Each row was made from one small tree. Brackets hold a mark, then the marks that hang from it, in the order of their numbers. Every link used is in the known rows. Write each row's tree.
Known rows
(Z7 (Z214 Z268 Z357)): [-0.19 -1.98 -1.04 -1.68 -3.35  0.13  0.41  0.99  0.71  2.15  1.39  0.69
  0.52 -0.31  0.07 -0.08 -2.06  0.28 -0.85 -1.12  0.08]
(Z191 (Z653 (Z214 Z7 Z268 (Z357 Z868)))): [-1.12 -2.02  0.51 -2.99 -4.44  0.79  1.10  3.14  0.43  1.76  2.07  0.79
 -2.29 -0.55  0.25 -0.77 -3.13 -0.02 -0.13  1.08 -0.53]
(Z357 (Z868 (Z962 Z191))): [ 0.32  1.27  0.69  0.43  0.14 -0.63 -0.76 -1.99 -0.21 -1.06 -1.54 -1.06
  2.21 -0.49 -0.73 -0.57  2.95  1.25  0.56 -0.16  0.04]
(Z357 (Z868 (Z7 Z214))): [-0.50  0.42 -1.20 -1.24 -4.47 -1.11  0.29  0.35 -0.93 -0.85 -1.29 -0.33
  3.51  0.18 -0.90 -0.73  1.84 -1.19  1.02 -1.39  1.34]
(Z7 (Z214 (Z268 Z653) (Z357 (Z868 Z962)))): [-0.33 -2.43  0.39 -1.56 -4.48  0.25 -0.04  1.31  0.83  1.76  1.40  0.99
  0.80  0.03 -0.26 -0.09 -0.79  0.39 -0.72 -0.64 -0.75]
(Z7 (Z214 (Z268 Z653) Z357)): [ 0.39 -2.66 -0.10 -1.50 -3.42  0.51  0.56  1.17  1.27  1.49  2.62  1.52
 -1.06  0.17  0.68  0.02 -3.49 -0.09 -1.21 -0.44 -0.63]
(Z214 Z7): [-1.23 -0.12 -0.79 -0.72 -1.03  0.08 -0.38  1.64 -0.43  0.80 -0.14 -0.38
 -1.37 -0.28  0.58  0.35  0.20 -0.34  0.23  1.03 -0.17]
(Z214 Z357): [-0.62 -0.99 -0.63 -0.70 -1.75 -0.01 -0.34  1.35 -0.41  1.09  0.59  0.23
 -0.28 -0.21 -0.61  0.32 -0.63  0.22 -0.44 -0.66 -0.39]
(Z214 (Z357 (Z868 Z7 Z653))): [-1.67  0.77 -1.50 -0.95 -5.80 -0.46 -0.74  1.06 -1.45  0.47 -0.34  0.41
  2.55 -0.49 -1.82  0.08  1.83 -0.36  0.42 -0.91  0.28]
(Z357 (Z868 Z7 (Z962 (Z191 Z653)))): [-0.09  1.97  1.13 -0.28 -0.92 -0.91 -0.45 -3.27 -0.60 -2.14 -1.18 -0.82
  3.63 -0.81 -0.63 -0.66  4.01  0.39  0.58  0.53 -0.14]
(Z962 (Z191 (Z653 Z214 Z268))): [ 2.89 -0.56  3.12 -0.87  1.76  0.48 -0.53 -3.13  1.57 -1.09  2.75  0.53
 -1.93 -0.24  0.66 -2.28 -4.21  0.45  0.42  1.13 -0.56]
(Z191 (Z653 Z268)): [ 1.74 -1.07  2.15 -0.49  1.08  0.78 -0.67 -1.06  1.02  0.38  2.23  1.29
 -1.06  0.18  0.41 -0.96 -2.39 -0.26 -0.20  0.85 -0.37]
(Z268 (Z653 Z191 (Z214 Z7 (Z357 Z868)))): [-0.51 -1.55  1.78 -2.34 -4.23 -0.09 -0.33  4.00  0.84  0.53  2.47  0.59
 -2.96  0.30 -0.08 -0.84 -2.99 -0.49  0.35  1.38 -1.27]
(Z868 Z357 (Z653 Z214 Z268) (Z962 Z191)): [ 1.65  0.58  1.94 -0.63 -0.87  0.42 -3.20 -5.37 -0.26  1.38  1.39 -0.19
 -1.30 -0.93  0.26 -1.82 -1.01  1.00  0.49  0.65 -2.01]
(Z653 Z191 (Z214 Z7 Z357) Z268): [-0.08 -2.05  1.93 -2.83 -2.04  0.23 -1.65  2.58  1.22  2.16  3.23  0.34
 -3.58 -0.21  0.23 -1.28 -4.47  0.24  0.57  1.86 -0.83]
(Z357 (Z868 Z7 (Z653 Z191 Z268) Z962)): [-0.09  1.01  2.24 -0.70 -2.37 -0.45 -2.57 -1.82  0.66  0.38  0.65  0.21
  2.91 -0.38 -1.27 -1.01  2.59  0.34  1.15  1.25  0.08]
(Z268 (Z653 Z191 (Z214 Z7))): [ 0.18 -0.76  2.54 -1.55 -0.98  0.11 -0.37  1.44  1.55 -0.27  2.63  0.22
 -3.75  0.23  1.29 -0.62 -3.29 -0.56  0.53  2.56 -1.49]
(Z7 (Z214 Z268 (Z357 Z868))): [-0.17 -1.87 -1.06 -1.81 -4.82 -0.04  0.71  2.13  0.42  1.83  0.54  0.82
  1.30  0.01 -0.74 -0.52 -1.30  0.25 -0.40 -1.57  0.78]
(Z7 (Z214 Z268)): [ 0.44 -1.11 -0.39 -0.99 -1.57  0.20  0.66 -0.32  1.13  1.08  0.78  0.40
  0.58 -0.09  0.64 -0.35 -1.42  0.07 -0.28 -0.47  0.50]
(Z268 (Z653 Z214)): [ 0.66 -1.17  1.55 -0.64 -0.58  0.53  0.53  0.06  0.82 -0.93  2.02  0.53
 -2.60  0.38  0.72 -0.78 -3.44 -0.46  0.14  0.72 -1.02]
(Z268 (Z214 Z7 Z357)): [-1.71 -1.09 -0.38 -2.06 -3.35 -0.30 -1.55  2.43 -0.65  1.17  1.03  0.03
 -2.56 -0.12  0.29  0.36 -2.43 -0.53  0.14  0.81  0.12]
(Z357 (Z868 Z7 (Z653 Z214 Z268) Z962)): [-0.70  0.07  1.48 -1.55 -3.63  0.19 -1.88 -1.71 -0.30  0.13  0.68 -0.15
  1.49 -0.50 -1.07 -1.60  0.33  0.01  1.74  0.87  0.02]
(Z962 Z191): [ 1.03  1.03  0.16  0.59  1.32 -0.43 -0.06 -1.99  0.19 -1.09 -0.36 -0.50
  0.27 -0.35  0.22 -0.44  0.31  0.87  0.02  0.07  0.00]

Which tree is each row?
[-0.46  0.69  1.39 -1.56 -2.39 -0.02  0.24 -1.79  1.64  0.10  1.98  0.19
  0.36 -0.82  0.31 -0.93 -1.25  0.52  0.46  1.71 -0.12] : (Z868 Z7 (Z653 Z191 (Z214 Z268)))
[ 1.76 -0.19  2.56 -1.23  0.82  0.05 -1.99 -1.89  1.09 -0.58  2.29  0.58
 -3.27 -0.14  1.39 -1.28 -3.82 -0.07  0.52  2.28  0.23] : (Z962 (Z191 (Z653 (Z268 (Z214 Z7)))))
[-1.15 -2.17  0.52 -2.90 -2.85  1.01  0.54  1.99  0.78  2.17  2.86  0.66
 -3.35 -0.80  0.98 -0.27 -4.03  0.11 -0.54  1.64 -1.20] : (Z191 (Z653 (Z214 Z7 Z268 Z357)))
[ 1.92 -0.06  3.14 -1.22 -1.76  0.25 -1.51 -0.35  1.72  0.33  2.60  1.07
 -0.79  0.33 -0.84 -2.39 -2.90  0.13  1.18  0.85 -0.06] : (Z357 (Z868 (Z653 Z191 Z214 Z268)))
[ 0.61 -0.85  2.67 -1.74 -0.35 -0.28 -2.23  0.93  1.61  0.61  2.34  0.48
 -3.41  0.35  0.90 -0.99 -3.56 -0.27  0.81  2.52  0.58] : (Z653 Z191 (Z268 (Z214 Z7)))
[-1.07 -0.97  0.94 -2.58 -2.60 -0.25 -0.99  2.51  0.55  1.52  2.04 -0.28
 -2.37 -0.42  0.10 -0.46 -2.51  0.01  0.41  1.29 -1.10] : (Z653 Z191 (Z214 Z7 Z357))
[-0.85  0.56 -1.08 -1.33 -3.16 -1.35 -1.61 -2.79 -0.86 -0.17 -0.59 -1.20
  3.94 -1.09 -0.64 -0.15  2.50  0.55  0.31 -1.01 -0.29] : (Z868 (Z7 (Z214 Z357)) (Z962 Z191))
[-1.20 -2.07  0.19 -2.22 -4.92  0.40  0.22  4.16 -0.27  0.68  1.68  0.50
 -3.22  0.23 -0.16 -0.57 -3.14 -0.79  0.42  0.72 -1.07] : (Z268 (Z653 (Z214 Z7 (Z357 Z868))))
[-1.99 -1.91 -1.32 -1.74 -2.57  0.60  0.27  3.03  0.24  2.85  1.00  0.33
 -2.23 -0.77  0.63  0.78 -1.44  0.73 -0.74  1.07 -0.26] : (Z214 Z7 Z268 Z357)
[-0.47 -1.28  2.00 -1.86 -2.58 -0.41 -1.86  2.50  0.99  0.58  2.97  1.01
 -3.90  0.43  0.81  0.26 -3.65 -0.65 -0.26  2.13 -0.81] : (Z268 (Z214 Z7 Z357) (Z653 Z191))
[ 1.37  0.69  1.23 -1.36 -4.27 -0.78 -2.06 -1.04  0.96  0.02  1.30  0.87
  3.25  0.24 -1.05 -1.87  0.21 -0.86  1.38 -0.20  0.95] : (Z357 (Z868 (Z7 Z214) (Z653 Z191 Z268)))
[ 2.97  0.00  3.17 -0.51  1.78 -0.04 -1.52 -3.41  1.48 -1.50  2.43  0.94
 -1.98  0.15  0.79 -1.71 -3.99  0.17  0.17  1.13  0.49] : (Z962 (Z191 (Z653 (Z268 Z214))))
[-1.10  0.44  0.06 -1.39 -5.02 -0.40  0.00  0.97  0.71  1.15  0.92  0.83
  1.96 -0.69 -1.18 -0.22  1.11  0.77 -0.07  0.32  0.33] : (Z214 Z268 (Z357 (Z868 Z7 (Z653 Z191))))
[-2.00 -1.07 -1.41 -1.55 -4.71 -0.25  1.62  2.44 -0.43  0.89 -0.43  0.14
  1.08 -0.58 -0.91  0.08  0.76  0.55 -0.19 -0.38  1.04] : (Z214 Z268 (Z357 (Z868 Z7)))
[-1.64 -0.29 -0.49 -1.81 -5.24 -1.15 -0.18  1.80 -1.26 -0.63 -0.45 -0.04
  0.67  0.03 -1.31 -0.26 -0.26 -0.66  0.68 -0.60  1.37] : (Z268 (Z214 (Z357 (Z868 Z7))))
[ 1.11 -2.27  1.50 -1.57 -2.62  0.07  0.16  1.04  2.43  1.47  3.31  1.61
 -0.77  0.26  0.65 -0.27 -3.37  0.29 -1.19  0.24 -0.87] : (Z7 (Z214 (Z268 (Z653 Z191)) Z357))
[ 0.67 -1.21  1.88 -1.47 -0.17  0.96  1.50 -0.91  1.59  0.22  2.34  0.77
 -1.80 -0.38  1.07 -0.98 -3.50  0.28 -0.33  1.18 -0.60] : (Z191 (Z653 (Z214 Z268)))
[ 1.83 -0.60  1.32 -1.65 -4.55 -0.29 -2.64  0.48  1.23  1.86  2.64  1.68
  1.60  0.38 -1.47 -1.74 -1.97 -0.20  0.40 -1.04  0.08] : (Z7 (Z214 (Z357 (Z868 (Z653 Z191 Z268)))))
[-1.69  0.23  1.45 -2.25 -3.32  0.05 -3.16 -0.02  0.38  2.33  2.23 -0.21
 -0.73 -1.04 -0.33 -0.19 -0.50  0.40  0.52  1.78 -2.23] : (Z868 (Z653 Z191 (Z214 Z7 Z357)) Z962)
[ 2.78 -0.03  2.33  0.10  2.27  0.32 -0.75 -2.91  1.35 -0.85  1.87  0.80
 -0.78 -0.16  0.56 -1.40 -2.03  0.57 -0.11  0.82 -0.26] : (Z962 (Z191 (Z653 Z268)))
[ 1.11 -1.16  1.81 -2.00 -0.99  0.04 -2.34 -0.43  0.68  0.39  2.84  0.87
 -3.36 -0.34  0.77 -1.06 -4.56  0.13  0.05  1.62 -0.09] : (Z962 (Z191 (Z653 (Z268 (Z214 Z7 Z357)))))
[ 0.41 -1.91  1.78 -0.83 -1.17  0.36  0.56  1.56  2.32  1.33  3.07  1.43
 -2.02  0.03  0.60  0.26 -2.88  0.92 -1.49  1.22 -1.10] : (Z214 (Z268 (Z653 Z191)) Z357)
[-0.05 -1.95  1.86 -2.89 -3.51  0.01 -1.20  3.63  0.98  1.93  2.49  0.36
 -2.71  0.09 -0.59 -1.75 -3.66  0.13  0.92  1.21 -0.18] : (Z653 Z191 (Z214 Z7 (Z357 Z868)) Z268)
[-1.85 -1.00 -1.40 -1.54 -4.20 -0.13 -0.40  4.09 -1.13  1.49 -0.25  0.01
 -0.67 -0.17 -0.84  0.21  0.30 -0.22  0.24 -0.09 -0.01] : (Z214 Z7 (Z357 Z868))
[-0.83 -2.07  1.14 -1.70 -2.19  0.45  0.18  3.16  1.93  2.13  2.88  1.18
 -3.54 -0.23  1.19  0.62 -2.69  0.57 -1.17  2.26 -1.34] : (Z214 Z7 (Z268 (Z653 Z191)) Z357)
[ 1.42 -0.28  3.35 -0.45  0.08 -0.51 -0.99 -0.29  1.84 -1.36  2.45  1.03
 -2.45  0.87  0.85 -0.45 -3.16 -0.57 -0.09  1.50 -0.29] : (Z268 Z214 (Z653 Z191))
[ 0.57 -0.79  2.29 -1.35  0.13  0.19  1.04 -0.29  2.37  0.45  2.03  0.15
 -1.54 -0.23  0.73 -1.04 -2.95  1.02 -0.06  1.44 -0.24] : (Z653 Z191 (Z214 Z268))
[-0.06 -1.80  2.06 -2.47 -2.03 -0.32 -2.56  2.35  1.22  1.85  2.96  0.72
 -3.54  0.16  0.32 -0.70 -4.28 -0.05  0.34  1.90  0.16] : (Z653 Z191 (Z268 (Z214 Z7 Z357)))
